What can hang from each mark
G: B U
U: E G
T: A B
H: K M
A: B
M: B K
B: A E U W
E: B T
W: B

Known rows, with every way that one mark hangs from another
W{B}: -1.399	1.087	1.435	-2.651	1.799	-1.269	-1.928	1.514	0.260	0.814	-1.426	1.031	-0.102	1.765	0.170	1.611	-0.004	1.026	0.814	1.993	0.705	1.027	0.666	0.442	1.094	0.230
M{B{E{T} U{G}} K}: -1.641	0.836	-0.363	-2.416	-0.075	2.948	-0.463	-0.300	-0.093	-1.443	3.302	1.703	1.270	1.883	-2.243	-1.423	-0.330	-0.544	-3.206	-7.781	3.079	0.423	2.048	0.178	-3.534	4.145
A{B}: -1.257	1.224	1.301	-1.580	0.593	-1.131	1.248	0.682	0.443	0.612	0.236	1.442	-0.677	2.435	0.771	1.804	0.192	1.326	1.784	2.816	1.279	2.159	-0.650	0.835	1.357	0.121
T{B{A U W}}: -2.724	-1.568	-0.212	-1.945	2.653	-0.360	-0.169	1.100	1.075	-1.831	-3.482	3.351	1.273	3.928	0.586	-0.556	-0.081	0.735	2.816	1.623	3.506	0.777	-1.149	1.162	-3.165	3.542
H{M}: -0.635	2.119	1.620	-2.614	-0.647	-1.709	-1.227	0.060	0.805	-0.177	0.949	0.487	-0.928	2.056	0.708	0.150	0.968	-0.033	-1.786	-2.362	3.478	-0.372	2.352	1.196	-1.487	-0.544
M{B K}: -1.218	-0.247	1.528	-2.616	1.618	1.372	-0.191	0.740	-0.623	0.629	2.238	1.918	-0.770	1.686	-0.704	0.747	-1.072	0.093	-1.591	-0.963	3.731	0.633	1.293	0.230	-2.137	1.487
W{B{E}}: -1.938	1.582	1.542	-2.727	1.089	-1.031	-1.355	1.299	2.017	-0.312	-1.572	1.364	0.440	1.917	-0.404	0.538	-0.106	1.263	0.515	0.179	0.655	0.701	1.171	0.716	1.399	0.624
T{B}: -1.566	1.781	0.829	-1.584	3.062	-1.096	-0.863	0.555	0.655	0.545	-0.372	1.540	0.158	2.137	0.222	0.295	-0.717	-0.050	-0.204	3.553	3.186	1.044	-0.192	0.518	1.501	1.049
A{B{E{T} U W}}: -1.638	-0.927	-0.313	0.315	-2.989	0.430	1.457	-0.468	1.638	-1.971	-1.819	2.518	1.283	3.313	-0.636	-1.293	1.701	0.712	0.710	-5.806	1.116	1.571	-1.597	0.577	-0.881	2.487
B{A E{T} W}: -0.878	-1.431	0.318	-2.586	-0.674	2.139	1.354	-1.260	1.887	-2.591	-0.371	3.512	1.039	3.237	-0.432	-2.450	2.337	-0.948	2.155	-4.745	2.347	-0.603	0.795	0.071	-2.140	2.984
E{B{U} T}: -0.196	1.439	-0.600	1.615	-1.448	-0.033	-2.742	-1.502	-0.747	-1.206	1.785	1.456	1.876	1.142	-0.836	0.412	-0.427	-0.036	-1.470	-4.003	1.053	2.842	-0.631	-0.297	0.273	3.438
M{B{U}}: -1.368	-0.455	0.960	-0.991	0.596	-0.524	-1.206	0.293	-0.467	0.025	0.551	1.500	0.682	1.572	0.335	0.977	-1.515	0.744	-1.494	-1.540	2.082	1.945	-0.769	0.993	-1.809	2.464
U{E{B{A W}} G}: -4.278	1.521	0.526	-3.401	4.021	0.323	0.641	0.243	2.009	-0.593	-1.684	2.275	-0.280	3.160	0.301	0.180	-0.393	-0.362	6.948	-2.098	-0.734	0.528	2.529	-2.039	-2.665	2.029
M{B{A E U W} K}: -2.887	-3.306	0.452	-2.958	0.288	2.356	1.028	1.233	1.561	-2.608	-1.109	3.788	0.822	3.722	-0.742	-1.168	-0.440	1.094	1.070	-4.796	4.076	-0.081	0.877	1.115	-6.585	4.260
H{K}: -0.464	0.997	2.790	-1.735	0.200	-0.364	0.031	0.432	2.849	-1.188	0.113	-0.581	0.221	2.405	0.508	-0.280	1.327	-0.021	-0.391	-0.026	3.359	0.788	1.878	1.022	-0.803	0.626
A{B{U{E}}}: -2.688	1.014	1.114	-0.681	-0.842	-1.813	1.587	0.409	1.886	-0.448	-0.516	1.074	0.885	1.961	0.583	1.413	-0.393	2.080	1.713	0.216	0.996	2.140	-0.742	-0.044	1.044	0.563
U{E{B{W} T{A}} G}: -2.169	2.955	-0.327	-2.928	2.515	0.949	-0.552	-1.011	1.746	-0.700	1.081	1.728	0.040	2.177	-2.093	-0.625	1.303	-1.402	4.562	-4.345	0.173	-0.274	2.892	-3.763	-0.424	3.201
M{B{W} K}: -1.979	-1.839	1.261	-2.789	1.646	1.757	0.298	1.021	-0.196	0.714	-0.897	2.345	-1.213	2.711	-0.713	-0.364	-0.034	-0.398	-0.149	-3.527	3.251	-0.026	0.795	-0.094	-4.029	1.497
H{K M{B{A U W}}}: -2.762	-2.257	2.345	-1.572	-0.466	0.124	-1.353	1.749	1.949	-3.097	-2.227	1.504	-0.573	4.923	1.213	-0.574	0.564	0.650	0.712	-4.826	5.239	-0.663	2.251	1.547	-7.546	2.524
H{M{B{A E U W}}}: -3.201	-1.865	0.925	-2.321	-0.736	-0.102	-0.835	0.934	1.705	-2.777	-1.762	3.304	-0.060	4.189	0.613	-0.991	-0.245	0.871	0.603	-6.333	3.610	-0.775	1.412	1.601	-6.498	2.882
G{B}: -1.026	0.724	1.003	-2.914	1.479	-1.304	-0.407	1.180	-0.817	1.955	0.461	2.923	0.244	1.315	-0.087	0.191	-0.399	-1.106	1.918	2.255	2.373	2.099	0.379	1.293	0.883	0.228
B{A U{E{T} G} W}: -2.552	-0.402	-0.383	-3.298	0.519	1.428	1.585	-1.078	1.323	-2.199	-0.765	2.089	1.847	2.891	-0.219	-1.928	2.007	-0.993	3.428	-6.099	1.108	-0.459	1.703	-1.297	-3.921	3.268
B{A E{T}}: -0.116	0.227	0.480	-2.491	-0.686	1.798	0.820	-1.526	1.519	-2.433	2.744	2.962	1.504	2.304	-0.298	-1.196	1.428	-0.424	0.407	-2.105	2.780	0.010	1.350	0.475	-0.143	2.925
U{E{B{A} T} G}: -2.570	2.966	-0.049	-2.165	2.476	1.352	-0.335	-1.477	0.438	-1.124	3.014	2.181	0.709	1.873	-0.502	0.462	-0.335	-1.096	3.979	-2.341	-0.004	0.837	2.812	-2.503	0.210	2.678
G{U{E{B}}}: -2.147	2.220	0.794	-0.754	3.020	-2.188	-0.952	-0.418	1.287	0.937	1.010	1.734	1.990	-0.086	-1.434	0.905	-0.255	-0.318	3.014	0.587	0.445	2.753	1.029	-1.829	1.661	1.185

Rows
-2.025	0.046	-0.352	-2.801	1.081	2.454	-0.223	-0.701	-0.011	-2.227	2.933	2.866	1.633	2.652	-0.440	-0.745	-0.528	-0.271	0.182	-4.529	1.816	0.552	1.205	0.500	-3.232	4.969 => M{B{A E{T} U{G}}}
-2.503	2.300	-0.006	-2.352	0.762	-0.162	-1.591	-0.012	0.453	-0.476	-0.349	0.489	1.716	1.353	-0.958	0.055	0.522	0.085	0.340	-4.020	-0.331	0.614	1.865	-1.459	0.478	1.636 => W{B{U{E{T} G}}}
-3.115	-0.398	1.397	-2.936	-0.566	0.525	-0.562	0.890	0.898	-2.292	2.145	2.460	-0.041	2.733	-0.275	0.492	-1.217	1.240	-0.984	-3.986	5.599	-1.051	3.377	0.140	-5.275	1.799 => H{M{B{A U{E}} K}}
-2.146	1.322	3.413	-1.281	-0.761	-0.354	-1.568	1.005	3.398	-1.932	0.892	0.033	-1.185	3.311	0.200	-0.640	-0.184	0.032	-2.493	-5.011	4.697	-0.733	3.568	1.320	-2.512	0.397 => H{K M{B{E}}}
-1.991	-1.215	1.096	-3.805	0.822	0.731	1.864	0.201	2.965	-2.106	-2.039	3.043	0.500	3.401	0.384	-1.517	1.460	0.203	3.630	-2.126	1.953	-0.351	1.081	0.894	-3.054	2.232 => B{A E W}
0.017	0.752	-0.010	-0.448	-2.915	0.532	-0.272	-1.752	1.464	-2.138	1.539	1.456	2.566	1.294	-0.971	-1.723	1.188	-0.064	-2.763	-5.738	2.290	1.042	0.106	0.890	-0.189	2.988 => B{E{T} U}
-1.174	3.078	0.090	-5.398	2.556	0.241	0.279	-0.029	0.090	0.983	3.969	2.863	0.684	0.963	-2.231	-0.736	1.131	-2.255	3.786	0.481	2.368	0.051	3.335	-1.927	1.865	1.965 => U{E{T{A}} G{B}}
-0.721	-0.884	-0.229	-0.550	-2.902	0.832	0.274	-1.359	1.927	-2.182	-1.549	1.863	2.148	2.329	-0.981	-2.884	2.071	-0.553	-1.186	-8.389	1.687	0.402	-0.337	0.550	-2.328	3.178 => B{E{T} U W}
-0.188	1.169	-0.168	-2.491	-1.164	-0.104	-2.526	0.330	1.781	-2.627	1.149	2.094	2.221	1.712	-2.291	-0.178	1.201	1.589	-0.588	-1.177	2.297	0.209	1.218	0.031	0.791	4.101 => W{B{E{T{A}} U}}
-3.233	-1.196	-0.095	-1.937	1.851	-0.112	0.303	1.036	2.927	-2.852	-3.552	3.544	1.815	4.128	0.198	-1.618	-0.189	0.878	2.559	-0.223	3.372	0.372	-0.666	1.447	-3.037	3.910 => T{B{A E U W}}
-1.414	-1.733	0.568	-1.683	-0.574	3.466	0.455	-0.485	0.488	-0.914	0.513	3.104	-0.148	2.571	-2.052	-2.251	0.752	-1.362	-1.834	-8.027	3.255	-0.617	1.153	-0.634	-2.992	2.669 => M{B{E{T} W} K}
-2.189	0.361	1.391	-3.818	1.769	-0.233	-0.738	1.469	2.052	-1.510	-0.977	2.744	0.608	2.785	0.218	0.841	-0.153	1.634	2.862	2.448	1.292	0.253	1.605	0.978	-0.049	1.758 => W{B{A E}}
-1.786	-1.536	0.130	-2.052	0.284	-1.443	-0.310	1.501	-0.509	0.955	-3.210	3.170	1.206	2.260	-0.186	-1.113	0.358	-0.723	2.463	-1.845	2.066	2.249	-0.967	1.629	-2.412	1.575 => G{B{U W}}
-2.404	-3.743	0.483	-2.978	0.964	2.094	0.399	1.313	-0.332	-1.584	-1.020	3.543	0.384	3.520	-0.332	-0.189	-0.365	0.927	1.242	-2.713	4.203	0.286	0.348	0.863	-6.788	3.952 => M{B{A U W} K}
-0.940	0.574	-0.208	0.595	0.040	0.771	-1.663	-1.197	-0.306	-0.068	-0.685	2.191	0.106	2.130	-0.837	-0.591	0.710	-1.353	1.252	-4.942	0.392	1.449	-0.192	-1.376	-0.404	2.246 => E{B{W} T}
-0.964	-0.125	-0.815	1.554	-1.459	0.315	-2.136	-1.171	-0.343	-1.049	-1.208	2.044	1.386	2.122	-0.957	-0.712	0.442	-0.527	0.187	-6.477	0.566	2.257	-1.066	-0.672	-1.716	3.523 => E{B{U W} T}
-1.392	-0.544	0.139	-2.566	0.105	-1.238	1.199	1.414	1.639	-1.303	-1.784	2.194	0.169	3.505	-0.324	0.979	1.564	2.318	3.664	1.548	2.337	1.224	-0.935	0.539	-2.077	2.992 => T{A{B{U W}}}
-0.226	-0.117	0.086	-2.327	-0.010	0.631	1.241	-0.179	0.502	-0.727	0.402	2.735	-0.657	3.299	-1.155	0.283	2.744	0.240	3.229	0.377	2.325	0.338	-0.214	-1.007	0.405	2.456 => E{T{A{B{W}}}}
-2.811	1.367	-0.259	-4.451	1.174	-0.613	1.924	1.518	3.322	-1.880	-1.545	1.782	0.327	3.958	-0.973	-0.154	1.650	1.947	4.709	-1.033	1.054	0.651	0.899	0.507	-2.987	3.678 => T{A{B{E U{G} W}}}
-4.083	0.111	0.733	-5.922	4.190	0.081	2.037	1.568	0.832	0.952	-1.931	3.876	0.049	3.029	0.160	-1.062	0.494	-1.745	7.782	-0.030	1.021	0.276	2.472	-0.499	-2.600	0.911 => U{E G{B{A W}}}
-1.129	-0.660	-0.347	-2.784	-0.719	-0.140	-0.038	0.016	0.766	-0.524	-0.017	3.905	1.975	1.676	-2.278	-1.837	1.698	-1.314	3.170	-2.705	3.087	0.443	0.695	-1.328	-0.446	3.000 => G{B{U{E{T{A}}} W}}
-2.537	-0.107	-1.460	-2.466	3.230	1.417	-0.276	0.092	-0.274	-2.019	-1.629	3.011	1.511	4.010	-0.252	-1.677	1.036	-1.009	2.542	-1.504	2.740	0.249	0.098	0.006	-3.663	4.510 => E{T{B{A U{G} W}}}
-2.550	-0.508	0.711	-3.159	0.703	-1.183	0.614	0.974	0.666	-0.476	0.289	3.923	2.094	1.657	0.168	0.136	-0.918	0.102	4.026	1.816	2.778	1.814	0.668	0.803	-0.723	1.792 => G{B{A U{E}}}
-1.297	1.430	0.182	-1.166	0.437	0.590	-0.858	-1.410	1.942	-1.146	0.828	2.492	0.285	1.851	-2.021	-0.472	1.072	-0.882	3.265	-3.409	1.060	-0.011	1.545	-3.551	0.871	2.847 => U{E{B{W} T{A}}}
-0.430	-0.745	-0.754	-2.926	-1.218	0.296	-0.463	0.373	1.014	-1.414	0.066	4.364	2.193	2.238	-2.645	-2.577	1.854	-1.075	2.185	-3.512	3.543	0.699	0.312	0.462	-1.275	4.173 => G{B{E{T{A}} U W}}
-3.021	2.735	1.091	-4.734	3.375	-1.117	0.791	1.060	0.389	2.262	0.703	1.966	0.225	1.135	-0.320	-0.273	-0.539	-1.680	3.913	0.196	0.799	1.234	2.534	-0.406	0.769	-0.280 => U{E G{B}}
-3.213	-2.023	-0.070	-4.744	2.983	2.433	0.660	1.731	-0.453	-1.245	-0.720	2.786	0.047	3.773	-0.354	-0.362	-0.150	0.304	2.509	-3.488	3.115	0.053	1.737	0.605	-7.999	4.203 => M{B{A U{G} W} K}
-1.978	1.127	1.843	-2.819	-0.560	0.645	-1.060	0.934	1.221	-0.902	2.281	1.783	-1.314	2.480	-0.958	-0.422	-0.792	0.232	-3.523	-5.701	5.000	-1.168	3.510	0.959	-3.374	0.584 => H{M{B{E} K}}
-2.641	-0.839	0.461	-2.899	3.972	0.067	0.385	1.064	1.056	-0.830	-2.942	3.434	-0.070	3.893	0.685	-0.437	0.215	-0.120	3.860	3.203	3.229	0.109	-0.256	0.435	-2.002	2.240 => T{B{A W}}
-2.118	0.359	0.077	-3.385	1.416	-0.415	0.436	0.548	0.937	-0.322	-2.815	0.426	0.758	2.691	0.229	-1.113	1.429	-0.088	1.753	-4.440	0.688	0.825	0.686	0.773	-4.570	2.302 => B{U{G} W}
-3.650	0.904	-0.259	-3.422	4.307	1.706	1.176	-0.493	1.187	-1.145	-1.169	2.999	0.409	3.588	-0.414	-1.722	0.965	-1.961	4.352	-1.513	1.924	-0.984	1.760	-2.183	-1.131	2.380 => U{E{T{B{A W}}} G}
-1.787	-0.366	1.630	-3.885	0.933	1.162	-0.885	1.260	-0.601	-1.068	2.898	2.824	-1.622	3.146	0.022	0.933	-0.618	0.533	-1.061	-1.368	5.940	-1.135	3.426	0.994	-4.870	1.446 => H{M{B{A} K}}
-2.132	1.146	-0.555	-3.583	0.997	1.135	-1.410	0.591	0.781	-2.564	0.211	2.227	2.226	2.839	-0.792	-0.261	0.656	0.871	1.560	-2.508	0.722	0.496	1.949	0.593	-1.695	4.025 => W{B{A E{T} U{G}}}
-1.846	-0.935	0.931	-3.009	-0.456	0.697	-1.522	1.370	-0.609	-2.109	2.286	2.560	-0.268	3.093	-0.105	0.813	-0.851	1.401	-2.034	-2.884	6.079	-0.435	2.581	1.663	-6.326	2.643 => H{M{B{A U} K}}
-1.086	0.077	0.579	-2.714	0.332	1.156	-1.278	0.099	0.972	-1.937	0.549	3.093	1.154	2.616	-0.717	0.006	0.800	0.542	1.287	-0.190	1.540	0.084	1.392	0.171	0.871	2.514 => W{B{A E{T}}}
-2.214	-0.281	-0.409	-4.834	2.211	1.961	1.169	0.490	0.060	-0.498	-0.170	4.787	0.827	3.366	-1.093	-2.707	1.619	-2.647	5.296	-3.300	1.751	0.290	2.043	0.502	-2.441	2.887 => U{G{B{A E{T} W}}}
